Known rows, with every way that one mark hangs from another:
Q839{Q616 Q850 Q990}: [ 16.8  -9.3 -16.6 -10.3   5.5  -3.5 -16.6   8.7  -3.0  -1.3 -12.6 -15.1
   1.0  -6.8  -7.7  -3.1  16.5 -34.5  16.7  -9.4   7.5 -31.7  -4.9  -1.2
  20.2]
Q804{Q81{Q367}}: [ 12.5  14.3   6.9  15.0   7.8  21.1 -13.3 -14.5  -5.7  -7.0 -12.7   3.1
   7.8   5.7   4.5  -7.7   2.2  12.1  -7.1  -3.6  13.4   1.8  -9.1  14.3
   7.0]
Q992{Q990}: [  5.3   1.3  -9.1   8.4  10.4  13.6 -12.6   0.5 -14.3  -7.4  -9.0  -3.3
   3.8   0.1   6.9  -2.2   7.3  -6.0   0.6  -6.7   2.6  -8.7  -0.7   1.8
  -7.9]
Q706{Q377}: [ -8.4   8.7  10.1   8.9   7.8   8.1 -10.9  -3.8  -9.8 -10.7 -17.0  -0.8
   3.2   7.4   3.3   0.0   4.5  -7.5   4.2  -2.9  -3.4   9.0 -12.3   9.4
   3.7]
Q546{Q839}: [ -6.3   9.8   4.7  -6.6   7.1   0.6  -2.7 -10.6 -12.9  -5.8 -10.8   4.0
   3.0   3.6 -11.9  -1.0   1.6   4.8   5.5  -5.1  16.8  -9.8  -9.7   9.7
  16.8]
Q706{Q377{Q546{Q839{Q556 Q616 Q990}}}}: [  0.3  -4.5  -5.3   5.3   3.8  -2.3  -9.1 -15.5 -24.1  -5.0  -2.2  -7.3
   2.4   0.5  -1.7  -1.5  13.4 -27.9   6.5  -3.3  19.0 -17.0 -14.1  -0.5
  12.5]
Q81{Q367 Q804 Q850}: [ -3.9  16.1  -1.2  11.4   5.0  19.4  -1.8   6.9  -5.2  -7.6 -27.7  14.0
   6.7  -5.2  11.3 -12.2   1.3   0.3  -3.3  -7.2  -4.0   1.3 -18.7  -4.7
  46.1]
Q990{Q839}: [ -2.6   6.7   1.4  -6.3   6.7   3.4 -10.9 -13.2  -8.0  -7.2 -15.6   5.5
   5.2   0.3  -5.3  -3.3   6.3   3.0   1.5  -5.4   2.2 -13.1 -12.3  17.7
  -2.2]
Q616{Q839{Q850 Q990}}: [ 13.6  -9.3  -7.7 -19.5   4.6   1.4 -18.8 -10.7  -0.3  -5.8  -4.4  -8.2
   2.0  -2.4 -15.8  -3.9  13.7  -9.8  18.2  -9.8  -1.5 -12.2  -3.1   4.9
  10.8]
Q81{Q804 Q850{Q839}}: [-13.2  10.1  -8.1  -4.6   3.7   3.2  -6.5 -13.6   1.8  -6.2 -27.6  11.5
   4.4  -7.2   6.5  -9.6   1.5  -5.7  10.1  -8.1  -6.7  -1.2 -11.8  -6.6
  41.8]
Q992{Q990{Q839}}: [  1.6   0.3 -11.7   4.2   8.0   9.0 -18.6 -10.5 -17.3  -7.9 -12.9  -0.6
   5.3  -3.8   4.0  -4.1   9.5  -6.6  -0.1 -10.0   3.0 -16.9  -6.2  13.0
 -13.3]
Q706{Q377{Q546{Q839{Q556 Q616 Q850 Q990}}}}: [  4.3 -10.3  -6.4  -5.4   0.5  -3.7  -8.3 -15.9 -27.1  -3.0  -5.9 -11.6
   0.0  -1.9  -7.1  -1.9  17.5 -38.6  10.9  -7.2  20.1 -17.9 -17.2  -4.3
  14.1]
Q804{Q81{Q367 Q850{Q839{Q556 Q616 Q990}}}}: [ 13.3   8.3 -21.4   9.3   3.5  14.2 -22.4 -32.4  -0.5  -1.6 -10.8  -0.6
   5.4  -7.4   8.0 -11.9   9.7 -10.7  -0.5  -6.2  19.4 -20.0 -15.7  -3.3
  30.9]
Q611{Q839}: [ -5.7   9.8  -7.4  -3.7   8.5   2.5  -7.3 -12.9   0.9  -8.8 -12.7   1.3
   4.8   4.1  -4.0  -0.5   7.3   6.5   5.3  -5.4   0.0 -11.7 -12.6   9.0
   9.6]
Q706{Q377{Q546}}: [ -0.6   4.3   9.9   5.3   3.2   5.6  -4.3 -10.7 -11.0  -9.5 -11.9  -0.8
   4.4  10.5   8.1  -2.6   7.3 -11.9  -2.8  -1.1  -5.3  10.5 -11.7   1.6
  -2.5]
Q804{Q81{Q367 Q850{Q839{Q556}}}}: [  5.1  15.1  -6.8   4.8   3.1  21.4 -14.2 -39.2  -4.9  -3.9 -13.7   7.2
   4.9  -1.6   5.0 -11.5   5.1   4.5  -6.2  -4.5  17.7  -2.6 -19.9  -1.9
  22.5]
Q546{Q839{Q616 Q850}}: [  1.1  -1.1  -4.7 -14.9   0.9  -9.3  -6.0   7.9 -16.9   0.1 -13.4  -6.5
  -0.4  -4.4 -20.1  -0.5   7.7 -20.0  13.2 -11.3  20.2 -26.4 -14.8   8.3
  36.8]
Q850{Q839{Q556}}: [ -4.5   5.4  -7.4  -6.0   8.1   5.8  -5.7 -24.3  -4.6  -4.0  -2.3   5.3
   0.0  -3.2  -7.8  -1.7  10.5  -4.3   7.4  -0.6  17.7 -10.6 -13.4   0.4
  12.4]
Q367{Q81{Q804 Q850{Q839{Q556 Q616 Q990}}}}: [  2.5  -1.0 -24.5  11.6   9.9   8.0 -20.6 -12.1  -5.3  -3.2 -22.4  -2.2
   4.2 -14.4  -0.9  -7.2   7.2 -23.8  13.3  -6.5  20.7 -13.6  -5.3  -1.5
  40.1]
Q850{Q839{Q556 Q616 Q990}}: [  6.2  -2.7 -24.7   0.0   8.5  -2.5 -16.9 -16.1   0.6  -1.5   1.4  -3.4
   0.7 -10.0  -6.4  -2.3  16.3 -23.2  14.5  -3.0  19.5 -30.5  -8.5  -1.1
  22.7]
Q611{Q839{Q616 Q850}}: [  2.1  -1.2 -16.8 -12.2   2.4  -8.1 -10.2   4.7  -3.7  -3.2 -16.1  -8.8
   1.6  -3.8 -11.9  -0.2  13.7 -17.9  12.3 -11.4   4.1 -29.4 -17.3   7.4
  29.3]
Q990{Q839{Q556 Q850}}: [ -0.7  -3.9  -3.4 -20.1   4.8   6.6  -6.9 -18.3 -26.1  -2.6 -12.5  -1.1
  -0.7  -7.6 -19.5  -2.1  15.7 -13.9   7.6  -6.9  18.1 -22.0 -19.8   8.0
  -1.5]
Q611{Q839{Q556 Q616}}: [ -1.9   2.0 -18.4   1.8   8.5   0.0  -7.3  -0.6 -13.4  -3.5  -4.7  -3.1
   1.2  -5.4 -12.6   1.8  12.6  -7.1   7.2  -3.5  15.8 -33.4 -17.7   7.0
  24.3]
Q377{Q546 Q706}: [ 18.3  -2.6   6.9   0.3  -1.1   3.9   1.5 -12.5  -6.0  -3.3  -4.4  -2.1
   3.1  13.2 -17.4  -5.8  16.4   1.0 -10.2  -1.7   5.1   2.6  -5.7  -7.7
 -13.5]

Rows:
[  9.5  -8.7  -9.8 -10.6   4.8   3.2  -4.3  15.4 -25.8   2.0  -7.8 -10.0
  -4.0  -9.8 -19.1   0.7  15.9 -27.4  10.7  -4.5  22.3 -31.1 -16.0  -2.1
  25.0] | Q839{Q556 Q616 Q850}
[ 15.5 -13.5 -20.0  -9.8   7.8   2.4 -13.1   4.5 -19.1   1.2  -4.9 -14.8
  -2.4 -11.8 -15.1  -1.1  21.1 -37.7  17.0  -5.7  23.8 -37.9  -9.3  -6.3
  17.6] | Q839{Q556 Q616 Q850 Q990}
[  6.2  -3.6  -8.0 -15.0   0.4  -7.1 -14.7   4.3 -12.0  -1.2 -18.9  -5.4
   1.7  -7.9 -13.9  -3.0  12.8 -21.8   8.7 -11.5   4.9 -30.1 -16.5  15.7
  18.7] | Q990{Q839{Q616 Q850}}
[  9.7  16.8   2.3   9.7   4.2  22.6 -12.5 -20.8  -5.6  -6.1 -21.1   3.9
   7.6   4.3   9.6 -11.2   0.0  10.2 -10.5  -5.4   5.6   2.1 -13.8   2.5
  16.7] | Q804{Q81{Q367 Q850}}
[  6.2  18.5  -4.3   5.4   1.3  16.3 -16.4 -36.2   6.4  -5.8 -18.9   7.0
   7.4   2.3  10.0 -12.9   1.7   6.9  -6.7  -7.0   5.7   2.6 -17.0   2.2
  24.0] | Q804{Q81{Q367 Q850{Q839}}}
[ 19.1 -12.2 -10.7   0.9  -0.8  -5.1  -3.9 -18.6 -20.6   1.5   6.1  -9.1
   0.7   1.9 -28.7  -4.3  22.9 -17.1  -0.4  -4.1  32.8 -27.0  -8.5  -9.9
   4.9] | Q377{Q546{Q839{Q556 Q616 Q990}} Q706}
[  1.1   0.8 -16.6  -6.3  10.4   5.8 -13.5 -33.3   1.2  -4.8   0.4   0.8
   1.5  -5.3  -4.7  -3.1  15.0 -12.7  12.8  -1.6  18.1 -17.9  -7.2  -4.1
   4.1] | Q850{Q839{Q556 Q990}}
[  4.3  -7.8 -11.5 -15.0   2.6  -1.4 -11.5   0.0 -26.6   0.6 -11.7  -5.7
  -1.4 -12.3 -20.8  -1.4  16.9 -24.4   9.0  -8.0  19.4 -36.8 -20.8  11.3
  15.9] | Q990{Q839{Q556 Q616 Q850}}
[  6.8   9.1 -15.2   4.7   4.3   3.0 -19.8 -12.4   6.7  -3.6 -22.6  -1.9
   4.0  -2.1   0.0  -5.3   2.2 -13.3   2.1  -5.8  11.3  -4.1  -9.1   5.9
  32.7] | Q367{Q81{Q850{Q839{Q616}}}}
[ -0.5   1.3 -15.5  -1.4   5.8  -2.1 -10.1  -6.6  -5.4  -0.8  -0.8   1.6
  -0.6  -7.7  -9.1  -0.8  11.7 -14.7   9.1  -1.7  19.7 -25.0 -14.3   3.2
  29.5] | Q850{Q839{Q556 Q616}}
[ 14.1  12.1 -18.7   9.6   1.2  10.0 -25.2 -29.3  10.9  -3.6 -16.0  -0.4
   7.9  -3.3  13.2 -13.4   7.1  -8.5  -1.3  -9.1   8.0 -14.6 -12.3   1.0
  33.2] | Q804{Q81{Q367 Q850{Q839{Q616 Q990}}}}
[ 23.6 -15.0  -9.1 -11.9  -6.2 -11.7  -6.9 -13.6 -11.3   2.0  -3.9 -13.6
   0.9   3.4 -29.2  -6.5  24.4 -27.2   4.5 -11.3  21.5 -22.7  -8.4  -9.7
   9.2] | Q377{Q546{Q839{Q616 Q850 Q990}} Q706}
[ -0.8   8.3  -1.3  11.1  10.7  16.4 -10.7  -0.2  -9.5  -7.5 -33.4   2.5
   6.4  -2.4   1.2  -6.7  -2.7  -2.9   4.0  -5.4   7.2   8.6  -3.6   4.7
  26.5] | Q367{Q81{Q804 Q850}}
[  1.8   8.1 -11.1   0.2   8.0  14.0 -13.6 -30.0  -3.8  -4.6 -17.9   1.5
   2.0  -1.9  -4.5  -4.7   4.3  -7.4   0.9  -2.4  21.0   2.0 -11.8  -1.1
  17.6] | Q367{Q81{Q850{Q839{Q556}}}}
[ -5.7   6.3 -10.4   6.4   9.6  14.4 -11.2 -19.1  -8.2  -5.2 -25.3   5.4
   3.4  -8.8  -2.9  -6.7   2.3  -8.0   8.0  -4.4  19.1   4.8  -9.3   0.0
  32.0] | Q367{Q81{Q804 Q850{Q839{Q556}}}}
[ -3.0  14.9 -16.6  10.9  -0.4   5.3  -9.1   6.7   6.8  -4.2 -24.6  13.5
   6.1 -11.9  11.6 -13.0   4.4 -12.1   2.4 -10.2  -2.0 -11.3 -22.1  -2.7
  69.7] | Q81{Q367 Q804 Q850{Q839{Q616}}}
[ -3.2   9.8 -20.1   6.4   5.9  17.4  -9.4 -21.8   0.2  -5.7 -16.9  13.2
   4.9 -13.6  10.4 -13.5  11.2 -12.5   6.3  -7.2  10.2 -10.1 -20.2 -13.5
  45.0] | Q81{Q367 Q804 Q850{Q839{Q556 Q990}}}
[ -2.8   3.0   4.3   5.1   0.0  -6.5  -5.9  -6.0 -17.6  -5.9 -10.0  -2.6
   3.5   6.3   0.8  -1.2   6.5 -18.4   0.9  -5.0   7.0  -5.4 -15.6   7.4
  18.9] | Q706{Q377{Q546{Q839{Q616}}}}
[  0.1  -3.3 -14.4   3.2   9.8  13.8 -15.3 -14.8 -29.9  -5.9  -6.5  -0.9
   2.3  -8.0  -1.8  -2.4  12.7  -8.5   0.2  -7.1  14.7 -22.3  -9.9   7.9
 -16.0] | Q992{Q990{Q839{Q556}}}
[ -1.8  14.1 -17.0   6.2   4.3  12.2 -12.8 -17.7  12.9  -7.8 -22.9  13.2
   7.9  -9.7  16.3 -14.8   8.0 -10.6   5.7 -10.0  -3.4  -4.7 -16.4  -8.7
  46.9] | Q81{Q367 Q804 Q850{Q839{Q990}}}
[ 11.1  -1.3   8.0  -4.5  -3.1  -2.9   2.6 -20.9 -12.5  -2.5  -3.3  -0.5
   2.6  12.6 -25.4  -5.3  14.2   2.4  -7.0  -5.0  17.7  -2.0  -9.2  -4.3
  -3.7] | Q377{Q546{Q839} Q706}
[ 14.3  -7.6   6.1 -17.6  -6.6  -5.0   3.3 -22.0 -16.2  -0.1  -6.9  -6.0
   0.2   9.4 -32.3  -5.8  18.8  -9.7  -1.8  -9.3  19.5  -3.8 -12.8  -7.7
  -1.8] | Q377{Q546{Q839{Q850}} Q706}
[ -1.4   1.7   3.7   0.7   3.6   0.2  -9.0 -27.0 -12.4  -9.4  -8.6  -3.0
   5.3   8.4   5.0  -3.3   9.4 -16.5   4.5  -4.8   6.1   0.6 -10.3   1.3
  -0.9] | Q706{Q377{Q546{Q839{Q990}}}}
[ 16.8 -14.5  -3.7 -12.7  -6.7  -7.1   3.4 -10.0 -28.7   4.6  -0.3 -10.3
  -3.2   1.4 -39.0  -3.6  22.6 -22.5  -0.1  -7.5  33.8 -22.5 -16.9 -10.5
  11.8] | Q377{Q546{Q839{Q556 Q616 Q850}} Q706}
[  6.0  16.5 -17.4  -2.1   2.4  12.0 -14.8 -29.7  19.1  -7.1 -14.4   8.5
   6.2  -2.4  14.8 -12.8  10.2  -8.5  -0.9  -7.6  -1.1  -7.2 -19.2 -10.4
  31.6] | Q81{Q367 Q850{Q839{Q990}}}
[  6.7  -9.9 -28.7 -12.2   7.4  -2.6 -14.1  -8.5 -12.4  -1.8  -6.5 -14.1
  -0.1 -10.9 -15.6  -0.5  22.6 -29.4  18.4  -9.4  17.7 -41.8 -15.3  -2.3
  19.8] | Q611{Q839{Q556 Q616 Q850 Q990}}
[  2.7   5.3 -12.8  -0.6   2.9   6.4 -16.6 -27.9 -10.4  -0.4 -14.1  -1.7
   2.4  -5.1  -1.5  -7.0   3.9  -6.9   3.0  -4.5  15.3 -16.8 -11.8  -0.7
  24.1] | Q804{Q81{Q850{Q839{Q556 Q616}}}}
[  0.5   5.9 -15.4   7.0  10.1   9.9 -20.1 -22.8   7.5  -7.8 -29.1   1.6
   7.2  -6.7   5.1  -9.2   2.6 -12.5  11.5  -7.9   8.2   4.0  -1.2   0.2
  27.7] | Q367{Q81{Q804 Q850{Q839{Q990}}}}
[  8.9  -7.1  -9.2  -6.2  11.0   9.6 -15.8 -15.3 -10.7  -6.1   6.7  -2.7
   1.8  -3.9 -15.0  -1.7  12.7   0.7  13.3  -1.8   9.7 -17.7  -3.3   4.9
   7.1] | Q616{Q839{Q556 Q990}}
[  1.0  -0.8  -9.9  -1.0   6.4   0.8 -11.4  -0.9 -23.5  -1.8  -7.1   0.3
   1.4  -8.9 -13.1  -1.2  11.5 -10.5   3.0  -3.2  18.1 -34.9 -16.9  15.6
  14.6] | Q990{Q839{Q556 Q616}}
[  0.8  20.1  -9.2  -1.4  -0.2  11.8  -8.7 -22.4  13.7  -6.4 -16.8  13.1
   5.0  -0.1  12.2 -11.3   6.2  -1.3  -5.9  -6.6  -1.1  -0.4 -23.7  -5.5
  38.5] | Q81{Q367 Q850{Q839}}
[  3.5  -2.8 -14.9  -1.7   9.7  -1.7 -10.3  -6.5 -22.0  -1.2   0.0  -5.8
   0.7  -8.0 -15.8  -0.2  11.5 -17.6  13.3  -4.2  33.6 -38.1  -9.2   3.4
  24.9] | Q546{Q839{Q556 Q616 Q990}}
[ 19.4 -12.1  -2.0 -17.6  -4.1  -5.0  -3.7 -29.0 -10.0  -0.9  -5.2 -10.2
   1.5   7.7 -28.3  -7.3  23.2 -17.2   3.2 -10.4  20.2 -10.0  -7.6 -12.1
  -6.8] | Q377{Q546{Q839{Q850 Q990}} Q706}
